Each row was made from one path, in order. Every step used is in the known rows, and no mark comes twice. Write each row's path.
Known rows
c -> z -> r: [ 0.221  2.626  3.787 -2.753  2.714  0.396  3.869 -3.313 -0.806  2.412
 -0.107  2.219  1.988 -0.713 -0.691  1.515  0.917 -3.338 -1.970 -2.920
 -0.375 -0.038  2.632 -1.608]
x -> z -> r -> q -> p: [-3.259  5.397  2.148 -3.123  4.379  1.767  3.744 -4.454 -2.283  2.165
 -3.567  2.323 -0.923 -0.206  0.912 -1.729  2.002 -0.254  0.843 -2.587
 -1.608  0.061 -0.746  0.892]
z -> p -> t -> r -> q: [-4.116  1.504  2.059 -2.473 -2.662  0.934  3.604 -5.665 -3.670  3.197
 -1.790  2.285  1.397  0.771  0.748  2.287 -2.383 -1.016 -0.517 -4.202
  0.143 -1.416  0.545 -2.670]
x -> z -> r -> t: [-2.624  5.309  2.114 -2.118  2.694  1.898  2.693 -4.037 -0.519  0.894
 -1.325  3.207  0.790 -1.683  0.716  0.293  1.869 -1.516 -0.186 -2.009
 -0.399  0.287  2.226 -0.564]
x -> z: [-1.643  1.592  0.814 -1.114  2.353  1.582  2.536 -4.604  0.166  0.109
 -1.768  1.813  1.386 -0.927 -0.051  0.674  1.400 -0.733  0.523 -1.722
 -0.803 -0.710 -0.281 -0.231]
c -> z -> x: [ 0.173  1.599  4.924 -1.837 -0.219  0.713  3.813 -4.069 -1.327  2.416
  0.408  1.510  4.280  0.985 -0.848  2.218  0.486 -0.909 -1.173  0.034
  0.083  0.117  2.924 -2.899]
c -> z: [ 0.384  1.136  3.291 -1.745  0.654  0.970  2.934 -4.177 -0.087  2.040
  0.140  1.255  2.789  0.337  0.134  1.716  0.325 -2.680 -2.389 -1.708
  0.193 -0.527  1.477 -1.408]
t -> r -> q -> p -> z -> x: [-1.644  4.706  3.210 -2.442  0.217  0.498  2.303 -5.467 -4.579  2.401
 -2.619  2.215  0.847  2.216  1.321 -0.720 -0.773  1.492 -0.833 -3.148
 -0.809 -1.366  0.773 -2.037]
r -> t -> z -> p: [-1.426  4.286  1.594 -1.437 -2.194  3.002  4.090 -4.993 -2.402  1.956
  2.413  0.645  3.329  0.073  1.343 -1.017 -2.218 -0.824 -0.710 -2.347
 -0.775 -0.254  4.041 -1.993]
c -> z -> r -> q -> p: [-1.198  4.888  4.508 -3.795  2.751  1.198  4.192 -3.970 -2.464  4.087
 -1.683  1.729  0.321  1.141  1.109 -0.595  1.007 -2.099 -2.146 -2.582
 -0.644  0.207  1.011 -0.393]
t -> p -> z: [ 0.034  2.093  1.058 -1.277  1.042  1.228  0.411 -4.338 -0.350 -0.627
 -1.866  3.548  1.696 -0.577 -2.497  2.550 -0.596 -1.930 -2.455 -4.990
 -0.450 -2.466  3.136 -1.185]
q -> z -> x: [ 0.749  2.198  2.913  0.579 -0.368  0.462  2.990 -3.521 -2.205  0.815
 -0.666  1.388  2.459 -0.600 -3.680 -2.339 -2.156 -0.031  0.629 -2.168
 -0.615 -0.798  5.363 -3.254]
z -> r: [-0.631  2.759  2.370 -1.641  1.763  0.301  3.155 -2.917 -1.381  1.525
 -0.844  2.718  0.627 -1.593 -1.240 -0.056  0.263 -2.425 -0.221 -5.086
 -1.283 -1.120  2.272 -1.383]
r -> z -> p -> t: [-5.280  0.114  3.568  0.004 -1.176  0.638  3.216 -5.068 -3.152  2.455
 -1.005  2.785  3.468 -1.581  0.055  4.836 -0.805 -0.992 -1.472 -4.077
  0.328 -1.692  1.351 -2.489]
t -> p: [ 1.125  1.781  1.968 -1.155 -0.233  1.611  1.471 -3.384  0.755  0.243
 -1.022  2.223  1.928  1.303 -2.723  0.719 -0.874 -1.871 -1.504 -3.616
 -1.333 -2.671  1.882 -1.803]
q -> p: [-0.926  1.602  2.351 -0.137  0.810  1.195  3.189 -3.836 -1.134  2.946
 -0.611  0.420  0.717  1.428  0.222 -0.583  0.737 -0.771  0.570 -2.697
 -1.426 -1.722 -0.086  0.558]
r -> z -> x: [-1.856  1.907  5.191  0.119 -0.649  0.222  2.409 -4.009 -2.731  1.045
 -0.718  2.698  4.286 -0.492 -0.595  1.958 -0.141  1.111 -1.566 -2.414
 -0.611 -1.552  2.160 -3.843]
r -> t -> z: [ 0.232  4.647  0.706 -0.762 -2.556  2.660  2.397 -4.329 -1.177  0.387
  1.486  1.262  2.708  0.100  1.428 -1.700 -2.443 -1.540 -1.974 -3.700
 -0.304 -1.308  4.101 -2.344]
x -> z -> p -> t -> r: [-4.293  0.561  0.766 -1.789  1.082  0.998  4.173 -5.685 -1.794  1.677
 -1.701  2.161  2.114 -0.353 -0.183  3.498  0.352 -0.692  1.771 -1.701
 -0.415 -0.743 -0.048 -1.389]
t -> z -> r: [ 1.186  3.363 -0.110 -1.717  1.563  1.133  4.300 -3.070 -1.949 -0.078
  0.587  1.664  1.820 -1.493 -1.452 -2.088 -1.734 -2.086 -0.043 -5.883
 -2.186 -1.399  3.494 -2.316]
p -> z -> r -> q: [-2.703  4.918  1.636 -2.879  2.033  0.593  1.480 -4.754 -3.669  0.874
 -3.267  4.534 -0.607 -3.054  0.437  0.718 -0.190 -1.691 -2.763 -6.964
  0.054 -0.467  2.784 -0.804]
c -> z -> p -> t -> r: [-2.239  0.088  3.202 -2.345 -0.548  0.383  4.590 -5.263 -1.885  3.560
  0.224  1.465  3.482  1.036  0.101  4.725 -0.719 -2.708 -1.196 -1.848
  0.559 -0.600  1.582 -2.570]
x -> z -> r: [-1.801  3.180  1.335 -2.027  4.328  0.905  3.410 -3.776 -0.611  0.379
 -2.049  2.845  0.608 -2.110 -0.919  0.358  2.021 -1.481  0.902 -2.891
 -1.357 -0.243  0.836 -0.365]

Write each row's path
[-0.106  4.470  3.060 -1.258 -2.433  2.652  0.633 -3.794  0.692  0.982
 -0.077  2.620  2.131  1.564 -0.638  0.552 -0.943 -2.013 -2.750 -2.780
  0.012 -1.900  3.512 -1.919]	r -> t -> p
[-2.387  0.619  2.046  0.055 -1.784 -0.610  1.217 -4.480 -1.839  0.627
 -2.111  3.393  2.362 -0.119  0.378  3.996 -1.878 -1.798 -2.580 -5.867
  0.658 -3.568  0.963 -4.292]	p -> t -> r -> z
[-5.238  0.238  0.864 -1.251  0.859  1.567  4.350 -5.558 -1.523  1.757
 -1.727  2.262  2.104 -1.559 -0.341  4.066  0.890 -1.056  1.809 -1.599
  0.071 -0.280  0.454 -0.299]	x -> z -> p -> t
[ 0.419  5.316  4.770 -3.397  1.138  1.758  2.635 -3.248  0.091  2.212
  0.251  3.049  2.469  0.956 -0.809  1.654  0.582 -3.639 -3.644 -1.971
 -0.010 -0.247  4.589 -2.151]	c -> z -> r -> t -> p
[-0.479  1.469  0.443 -1.490 -0.021  1.996  5.263 -4.741 -2.724  1.383
  1.848  0.059  3.360 -0.373 -0.673 -1.170 -2.248 -0.574  0.847 -3.278
 -2.146 -0.735  2.451 -1.793]	t -> z -> p
[-1.507  2.979  1.995 -0.985 -3.348 -0.028  2.058 -4.700 -3.577  1.109
 -3.287  3.026  1.218  0.910 -1.453 -0.192 -3.992 -0.691 -1.005 -4.910
  0.864 -2.166  3.741 -5.038]	p -> t -> r -> q -> z -> x
[-3.194 -0.183  3.231 -1.840 -0.796  0.964  4.782 -5.098 -1.675  3.748
  0.189  1.600  3.457 -0.171 -0.129  5.109 -0.124 -2.907 -1.146 -1.747
  1.044 -0.020  2.061 -1.528]	c -> z -> p -> t
[-1.665  1.984  2.356 -0.622 -0.047  0.201  1.895 -4.823 -2.971  0.515
 -1.167  3.368  2.719 -1.957 -1.059  2.833  0.086  0.209 -0.675 -3.505
  0.264 -0.817  3.967 -1.920]	p -> z -> x
[-1.118  1.080  0.078 -0.122 -3.481  0.711  3.974 -4.050 -2.581  0.146
 -0.264  2.377  3.733 -0.431 -1.629  2.155 -3.019 -1.237  0.475 -4.809
  0.049 -2.136  4.413 -4.074]	p -> t -> z -> x
[-1.269  2.573  0.522 -1.023 -2.652  0.252  1.337 -4.773 -2.616  0.846
 -3.558  2.722 -0.102  0.393 -0.590 -0.487 -4.197 -2.100 -2.087 -6.212
  0.906 -2.576  2.741 -3.810]	p -> t -> r -> q -> z
[-5.048  2.242  1.130 -3.041  0.275  1.566  3.845 -6.345 -2.775  1.990
 -3.093  2.484  1.228  0.137  0.915  2.271 -0.408 -0.224  0.601 -2.187
 -0.147 -0.373 -0.784 -1.535]	x -> z -> p -> t -> r -> q
[-0.864  1.321  2.148 -0.058  0.847  1.297  3.960 -4.399 -2.425  2.169
  0.108  0.437  1.699 -1.189 -2.928 -2.063 -2.021 -0.929  0.703 -2.439
 -1.053 -0.296  4.006 -1.340]	q -> z -> p
[-3.390 -0.078  1.782 -1.241 -1.859  0.363  3.905 -5.036 -2.607  2.888
 -0.390  1.900  2.327  0.280 -0.480  3.613 -1.603 -1.614  0.535 -3.799
 -0.176 -1.791  1.181 -2.560]	z -> p -> t -> r
[-4.819  4.462  1.318 -2.726  2.765  1.351  3.695 -4.608 -2.434  2.114
 -4.450  3.321 -1.129 -0.597  0.723  0.635  1.401 -1.131  0.645 -3.875
 -0.361 -0.503 -0.163  0.451]	x -> z -> r -> q -> p -> t
[-2.782  3.990  3.731 -3.289  1.122  0.814  4.111 -4.175 -2.696  4.076
 -2.561  2.639  0.383  0.784  0.996  1.826  0.344 -3.016 -2.213 -3.906
  0.569 -0.461  1.531 -0.822]	c -> z -> r -> q -> p -> t
[-1.204  1.927 -1.043 -0.980 -0.833  0.487  3.936 -3.378 -2.164  0.031
 -0.801  2.995  1.620 -1.916 -1.514  1.424 -2.591 -3.320 -0.330 -7.453
 -0.436 -2.254  4.026 -2.866]	p -> t -> z -> r
[ 1.064  4.090  1.661 -1.728 -0.284  0.786  1.310 -4.715 -2.639  0.748
 -2.435  1.483 -0.139  1.118 -0.435 -4.376 -3.513 -0.718 -2.039 -4.525
 -0.693 -1.821  1.951 -3.330]	t -> r -> q -> z
[-3.621  2.588  1.730 -1.270 -1.995  1.598  3.169 -5.337 -3.905  2.727
 -2.730  1.990  0.406 -0.966 -1.079 -1.203 -3.493 -1.171 -0.960 -4.497
  0.637 -0.596  3.499 -2.010]	r -> q -> z -> p -> t
[-0.338  2.308  4.748 -0.680 -0.285 -0.440  2.043 -4.182 -2.843  0.768
 -0.570  2.358  3.993  1.167 -0.321  1.116 -0.890  1.161 -1.500 -2.622
 -1.146 -2.296  1.353 -5.115]	t -> r -> z -> x
[-0.505  3.750  2.440 -2.350 -0.083  1.185  2.940 -5.254 -3.709  2.155
 -1.651  0.926  0.537  1.060 -0.492 -3.672 -3.405 -0.027 -0.969 -3.320
 -1.242 -0.877  1.908 -2.968]	t -> r -> q -> z -> p
[-0.202  2.596  2.495 -1.339  0.153  0.915  1.293 -4.256 -1.384 -0.295
 -1.621  3.763  3.087 -0.175 -3.574  2.919 -0.371 -0.269 -1.312 -3.335
 -0.516 -1.796  4.318 -2.489]	t -> p -> z -> x
[-0.387  5.789  3.463 -2.266  0.084  1.770  1.707 -2.857 -0.313  1.332
 -0.478  3.598  1.260  0.176 -1.577  0.089 -0.273 -2.789 -2.064 -4.081
 -0.727 -1.359  4.473 -2.020]	z -> r -> t -> p
[-1.444  0.643  4.197 -2.386  0.984  1.351  4.814 -5.005 -1.515  3.781
  1.101  0.586  3.486  0.313 -0.062  2.514  0.515 -1.883 -1.015 -0.304
 -0.337  0.572  1.446 -0.938]	c -> z -> p
[-2.748  3.851  1.567 -1.493 -2.988  1.629  4.137 -4.872 -4.400  2.485
 -2.174  1.688  1.438  1.884  0.706 -0.722 -2.470  0.461  0.035 -4.131
 -0.351 -1.595  1.934 -2.054]	r -> q -> p -> t -> z -> x
[-2.181  2.513  2.906 -0.231  1.262  0.550  3.008 -4.712 -3.338  2.411
 -1.202  1.965  1.839  0.094 -0.424  1.704  1.074  0.777  0.642 -2.496
 -0.573 -0.950  2.383  0.046]	q -> p -> z -> x
[-0.578  4.914  4.661 -2.703  0.937  1.285  3.117 -3.605 -0.771  2.810
  0.473  2.554  2.116 -0.341  0.958  1.435  0.817 -3.435 -3.117 -2.018
  0.513  0.443  3.917 -1.822]	c -> z -> r -> t
